What can hang from each mark:
J_694: J_44 J_364
J_961: J_44
J_519: J_44
J_60: J_44
J_44: J_45 J_248 J_398 J_548 J_694
J_248: J_44
J_364: J_45
J_548: J_44

In the rows, 128 means zero.
Known rows, with every way that one mark hangs from another:
J_519[J_44[J_45]]: [138 125 144 136 106 130 132  95 102 124 119 114 118 144 159 108]
J_548[J_44[J_45]]: [150 139 133 150 115 118 138  83 107 118 155 149 161 150 123 106]
J_248[J_44]: [117 112 141 108 125  78 127 113 110 138 117 102 124 142 147 132]
J_44[J_45 J_248 J_548 J_694[J_364]]: [127 119 130 108  68 154 185 105 177  78 128 118 109 139 152 159]
J_248[J_44[J_45 J_398 J_548 J_694[J_364]]]: [129  85 165  83  67  70 182  82 140 100 100  85  76 142 139 172]
J_364[J_45]: [171 121 132 130 127 130 128 128 114 122 140 116 130 131 154 115]
J_60[J_44[J_548]]: [133 129 135 135 105 135 126  90 143 126 152 141 107 154 139 125]
J_961[J_44[J_45 J_248 J_694[J_364]]]: [128 129 155 133  84 131 138 104 142  86 114 123 141 132 167 109]
J_60[J_44[J_45 J_248 J_398 J_548 J_694]]: [171  85 180 133  44 176 180  91 163 107 154 140  76 176 141 134]
J_519[J_44[J_45 J_248 J_398 J_694[J_364]]]: [158  95 165 115  61 144 153 110 132 103  98 111  99 134 167 120]
J_548[J_44]: [140 135 125 147 131 116 118  94 107 134 144 163 156 138 120  98]
J_694[J_44 J_364]: [127 145  97 112 136 106 124 118 144 115  94 111 174 116 153 118]
J_60[J_44[J_45 J_248 J_398 J_548 J_694[J_364]]]: [163 102 162 118  42 152 166  93 172  89 140 126  92 154 154 142]
J_519[J_44[J_45 J_248 J_694]]: [152 102 160 141  82 170 160 105 121 109 120 129 108 160 173 119]
J_694[J_44[J_398]]: [153 102 135 120 119 131 142 116 138 140  98 125 132 135 124 102]
J_961[J_44[J_45 J_248 J_398 J_548 J_694[J_364]]]: [129  96 174 110  48 142 163  82 164  93 107 127  89 139 143 112]

Rows:
[180  82 147  96  64 150 172 121 164  98 119 119  84 129 157 136] => J_44[J_248 J_398 J_548 J_694[J_364[J_45]]]
[136  89 145  95  67 152 171 120 180 102 107 131  80 127 131 151] => J_44[J_248 J_398 J_548 J_694[J_364]]
[194  89 151 108  82 142 151 144 144 101 118 115 112 121 164 128] => J_44[J_248 J_398 J_694[J_364[J_45]]]
[145 108 123  89  64 149 176  97 186 102 101 107 127 142 144 108] => J_694[J_44[J_45 J_248 J_398 J_548] J_364]
[137  67 184 100  68  94 194  80 133 118 116 101  61 165 128 164] => J_248[J_44[J_45 J_398 J_548 J_694]]
[147 127 143 126  61 153 161  91 168  78 148 127 118 157 170 151] => J_60[J_44[J_45 J_248 J_548 J_694[J_364]]]
[150  87 194 139  66 155 155 104 135 115 120 135 100 151 139  95] => J_961[J_44[J_45 J_248 J_398 J_694]]
[209  97 148 127  86 129 141 109 123 107 135 147 141 131 157  98] => J_548[J_44[J_248 J_398 J_694[J_364[J_45]]]]
[182  77 160 100  60 150 158  99 140 108 101 118  70 133 183 113] => J_519[J_44[J_248 J_398 J_548 J_694[J_364[J_45]]]]
[146  93 152  98  47 151 190 109 178  87 117 118  84 138 135 156] => J_44[J_45 J_248 J_398 J_548 J_694[J_364]]
[139  99 153 103  68 120 184  98 158  91 113 111  80 128 121 169] => J_44[J_45 J_398 J_548 J_694[J_364]]
[181  90 169 145  71 154 173  93 129 113 147 164 126 164 123 110] => J_548[J_44[J_45 J_248 J_398 J_694]]
[131 125 119 119 104 143 177  80 154 111 119 117 131 158 134 120] => J_694[J_44[J_45 J_548]]
[179  98 119  88  81 148 158 108 171 111 103 107 124 133 166  92] => J_694[J_44[J_248 J_398 J_548] J_364[J_45]]
[157  69 180 118  46 175 188  84 144 115 113 132  53 166 148 120] => J_519[J_44[J_45 J_248 J_398 J_548 J_694]]
